Each row was made from one path, in order. Every step used is in the known rows, and no mark comes twice. Write each row's path.
Known rows:
muve toleg vadin tofut giru tofadov: [-0.15  0.01  0.06  0.07 -0.30  0.05  0.64 -0.17  0.32 -0.17 -0.05  0.24
  0.14 -0.24 -0.08  0.07  0.00 -0.12 -0.21  0.08]
bugik vadin tofut: [ 0.00  0.05 -0.19 -0.26 -0.02 -0.07 -0.08 -0.04  0.01 -0.24 -0.19  0.25
  0.06  0.04 -0.01 -0.06  0.04 -0.11  0.15 -0.07]
bugik vadin tofut giru tofadov: [-0.18 -0.20 -0.14 -0.17 -0.25  0.14  0.47 -0.01  0.02 -0.37 -0.15  0.23
 -0.20  0.02 -0.12  0.12 -0.08 -0.15 -0.01 -0.11]
tofut giru tofadov vadin bugik: [-0.33 -0.33 -0.01  0.14 -0.26  0.24  0.11  0.31  0.30  0.05  0.22 -0.11
 -0.22  0.02 -0.24 -0.02 -0.55 -0.03  0.07 -0.15]
bugik vadin: [ 0.09  0.00 -0.18 -0.25 -0.18  0.18 -0.20  0.03  0.14 -0.12 -0.22  0.11
 -0.15  0.12 -0.06  0.03  0.03  0.11  0.06 -0.14]
bugik vadin tofut muve tofadov: [ 0.06  0.09 -0.41 -0.21 -0.09 -0.25 -0.08 -0.15 -0.48 -0.15 -0.04  0.05
 -0.18 -0.01 -0.12 -0.06  0.27 -0.09 -0.10  0.01]
giru tofut muve toleg vadin: [-0.10  0.10  0.03 -0.04 -0.29 -0.09 -0.13 -0.25  0.07  0.01  0.08 -0.05
 -0.03 -0.38 -0.19 -0.16  0.33  0.14 -0.06 -0.01]
dirunep bugik vadin tofut: [ 0.11  0.10  0.07 -0.25 -0.05 -0.11 -0.24 -0.16  0.16 -0.39 -0.25  0.21
  0.01  0.18 -0.04  0.13 -0.12 -0.05  0.10  0.00]
tofut giru: [-0.31 -0.26 -0.17 -0.12 -0.27  0.17  0.01  0.25  0.26  0.04 -0.03  0.07
 -0.07  0.29 -0.10  0.02 -0.06  0.05  0.08 -0.07]
vadin tofut giru tofadov: [-0.38 -0.33 -0.08 -0.02 -0.24  0.03  0.41  0.06  0.01 -0.15  0.00  0.13
 -0.16  0.14 -0.11  0.02 -0.13 -0.25  0.06  0.02]
toleg muve tofadov vadin tofut giru: [-0.42 -0.11 -0.40  0.06 -0.03 -0.21 -0.08  0.03 -0.07  0.05  0.08 -0.02
  0.20 -0.50 -0.20  0.12 -0.24 -0.11  0.00 -0.20]
giru tofut muve: [-0.31 -0.21 -0.11 -0.13 -0.25 -0.12 -0.37 -0.02 -0.24  0.01  0.13 -0.19
 -0.32  0.02 -0.23 -0.21  0.21  0.01  0.25 -0.09]
toleg muve: [-0.12 -0.11 -0.20 -0.03 -0.21  0.07 -0.45  0.14  0.10  0.09 -0.01 -0.02
 -0.08 -0.19  0.00 -0.01 -0.09 -0.01  0.10 -0.23]
toleg vadin tofut giru: [-0.37  0.01 -0.10 -0.06 -0.16 -0.15  0.08  0.10  0.40 -0.10  0.06  0.27
  0.34 -0.05 -0.12 -0.06 -0.04 -0.10 -0.01  0.04]
toleg muve tofadov: [-0.05 -0.06 -0.37  0.06 -0.20  0.01 -0.36 -0.05 -0.11  0.23  0.05 -0.17
 -0.05 -0.22 -0.10  0.15 -0.09  0.07 -0.07 -0.16]
dirunep bugik vadin tofut giru tofadov: [-0.06 -0.15  0.12 -0.14 -0.31  0.11  0.33 -0.12  0.18 -0.52 -0.20  0.18
 -0.28  0.17 -0.18  0.31 -0.25 -0.12 -0.05 -0.05]
muve tofadov: [-0.04 -0.07 -0.31 -0.03 -0.14 -0.01 -0.14 -0.07 -0.10  0.21  0.01 -0.11
 -0.08  0.22 -0.13  0.09 -0.04  0.10  0.00  0.08]
tofadov giru tofut muve toleg vadin: [-0.09  0.06  0.04 -0.28 -0.44 -0.06  0.22 -0.15 -0.11 -0.06  0.17 -0.09
  0.04 -0.22 -0.04 -0.20  0.50  0.13  0.03  0.01]
vadin bugik: [-0.03 -0.14 -0.12  0.05 -0.17  0.11 -0.28  0.26  0.22  0.20  0.22 -0.03
 -0.01  0.27 -0.01 -0.17 -0.27  0.06  0.14 -0.06]
toleg muve tofadov vadin: [-0.15 -0.01 -0.32  0.06 -0.06 -0.06 -0.51 -0.03 -0.07  0.20 -0.01 -0.21
 -0.02 -0.45 -0.21  0.12 -0.23  0.04  0.02 -0.19]
muve toleg: [ 0.10 -0.02 -0.09 -0.07 -0.17  0.17  0.01 -0.06  0.18  0.11 -0.14  0.07
  0.00  0.10  0.05 -0.04  0.09  0.09  0.00  0.04]
tofadov giru tofut muve: [-0.31 -0.24 -0.09 -0.36 -0.39 -0.07 -0.01  0.07 -0.40 -0.06  0.24 -0.22
 -0.27  0.20 -0.08 -0.24  0.38  0.00  0.33 -0.09]
tofut muve toleg vadin bugik: [ 0.16  0.19  0.00  0.10 -0.30  0.02 -0.18  0.10  0.27  0.16  0.25  0.01
  0.03 -0.17  0.00 -0.29  0.08  0.12 -0.24  0.02]
tofut muve: [-0.13 -0.11 -0.14 -0.15 -0.23 -0.05 -0.37  0.18 -0.13  0.06  0.04 -0.07
 -0.35  0.22 -0.09 -0.23  0.20 -0.06  0.06 -0.02]

Write each row's path:
[-0.31 -0.27 -0.09 -0.33 -0.30  0.04  0.10 -0.02 -0.14 -0.03  0.13 -0.15
 -0.01  0.20 -0.04 -0.09  0.14  0.07  0.40 -0.07]
tofadov giru tofut
[-0.18  0.10 -0.06  0.00 -0.17 -0.06  0.39 -0.06  0.43 -0.07 -0.04  0.33
  0.42 -0.20 -0.01 -0.02  0.09 -0.02 -0.15  0.08]
muve toleg vadin tofut giru
[-0.24 -0.18 -0.29 -0.04 -0.22 -0.19 -0.26 -0.19 -0.47  0.12  0.19 -0.31
 -0.31  0.01 -0.33 -0.06  0.19  0.09  0.06  0.01]
giru tofut muve tofadov
[-0.37 -0.09  0.03  0.04 -0.29 -0.06  0.37  0.00  0.27 -0.18  0.06  0.19
  0.03 -0.10 -0.20  0.04 -0.14 -0.21 -0.07  0.05]
toleg vadin tofut giru tofadov
[-0.11 -0.16 -0.05 -0.32 -0.40  0.04  0.27 -0.10 -0.36 -0.04  0.14 -0.17
 -0.15  0.03  0.04 -0.21  0.53  0.09  0.16 -0.03]
tofadov giru tofut muve toleg
[-0.02  0.06 -0.21 -0.30 -0.09 -0.18 -0.19  0.02 -0.27 -0.28 -0.10  0.16
 -0.20  0.00 -0.03 -0.22  0.28 -0.17  0.04 -0.07]
bugik vadin tofut muve
[ 0.04  0.06 -0.40 -0.43 -0.23 -0.21  0.27 -0.07 -0.64 -0.23  0.05 -0.01
 -0.12  0.13  0.02 -0.10  0.46 -0.11 -0.01  0.03]
bugik vadin tofut muve tofadov giru
[-0.07 -0.04  0.01 -0.25 -0.16  0.01  0.05 -0.02  0.28 -0.43 -0.20  0.27
  0.02  0.23 -0.10  0.21 -0.14  0.00  0.00 -0.07]
dirunep bugik vadin tofut giru
[-0.39 -0.30 -0.02 -0.04 -0.26  0.20  0.14  0.16  0.20 -0.06 -0.05 -0.07
 -0.32 -0.01 -0.28  0.07 -0.31 -0.07  0.08 -0.10]
tofut giru tofadov vadin
[-0.02  0.09  0.03  0.13 -0.31 -0.04 -0.16 -0.06  0.16  0.12  0.35 -0.10
  0.07 -0.34 -0.15 -0.26  0.10  0.19 -0.08 -0.07]
giru tofut muve toleg vadin bugik
[-0.11 -0.02  0.04 -0.01 -0.08 -0.16  0.16 -0.15 -0.29 -0.12 -0.05 -0.01
 -0.32 -0.33 -0.11 -0.23  0.12 -0.31 -0.01  0.07]
giru tofadov vadin tofut muve toleg
[-0.13  0.20 -0.22 -0.02 -0.11 -0.46 -0.18 -0.14 -0.24  0.04  0.16  0.01
  0.06 -0.14 -0.20 -0.14  0.21 -0.14 -0.16  0.17]
toleg vadin tofut muve tofadov
[-0.13  0.16 -0.23 -0.23 -0.26 -0.41  0.17 -0.06 -0.41 -0.04  0.25 -0.05
  0.11  0.02 -0.06 -0.18  0.39 -0.15 -0.06  0.18]
toleg vadin tofut muve tofadov giru
[-0.28 -0.13 -0.24  0.11 -0.12 -0.20 -0.43 -0.01 -0.32  0.22  0.41 -0.40
 -0.16 -0.22 -0.39 -0.17 -0.18  0.11  0.12 -0.08]
giru tofut muve tofadov vadin bugik
[-0.22 -0.23 -0.27 -0.23 -0.29 -0.03  0.20 -0.19 -0.36  0.08  0.19 -0.25
  0.01  0.20 -0.13  0.08  0.13  0.16  0.26  0.02]
muve tofadov giru tofut
[ 0.11  0.20  0.02 -0.03 -0.22  0.08 -0.04 -0.12  0.45  0.08 -0.10  0.14
  0.21 -0.15 -0.02  0.00  0.11  0.14 -0.15  0.08]
muve toleg vadin
[-0.28 -0.12  0.01 -0.03  0.01 -0.15  0.00 -0.07 -0.07 -0.11 -0.05  0.02
 -0.16 -0.14 -0.20 -0.10 -0.25 -0.32  0.25  0.03]
giru tofadov vadin tofut
[ 0.17  0.15 -0.13 -0.20 -0.13 -0.27 -0.23 -0.25 -0.33 -0.30 -0.09  0.00
 -0.26  0.12 -0.17  0.13  0.12 -0.03 -0.15  0.08]
dirunep bugik vadin tofut muve tofadov
[-0.34 -0.12 -0.23 -0.06 -0.10 -0.25 -0.41 -0.18 -0.41  0.11  0.15 -0.36
 -0.26 -0.24 -0.44 -0.08  0.07  0.05  0.16 -0.04]
giru tofut muve tofadov vadin
[-0.07 -0.03 -0.27  0.13 -0.01 -0.02 -0.32  0.09  0.05  0.30  0.24 -0.20
  0.06  0.01 -0.21 -0.05 -0.41  0.10  0.05 -0.01]
muve tofadov vadin bugik
[-0.32  0.00 -0.10 -0.15  0.06 -0.37 -0.38  0.12 -0.21 -0.07  0.03  0.02
 -0.12 -0.09 -0.16 -0.36  0.08 -0.29  0.20  0.01]
tofadov vadin tofut muve
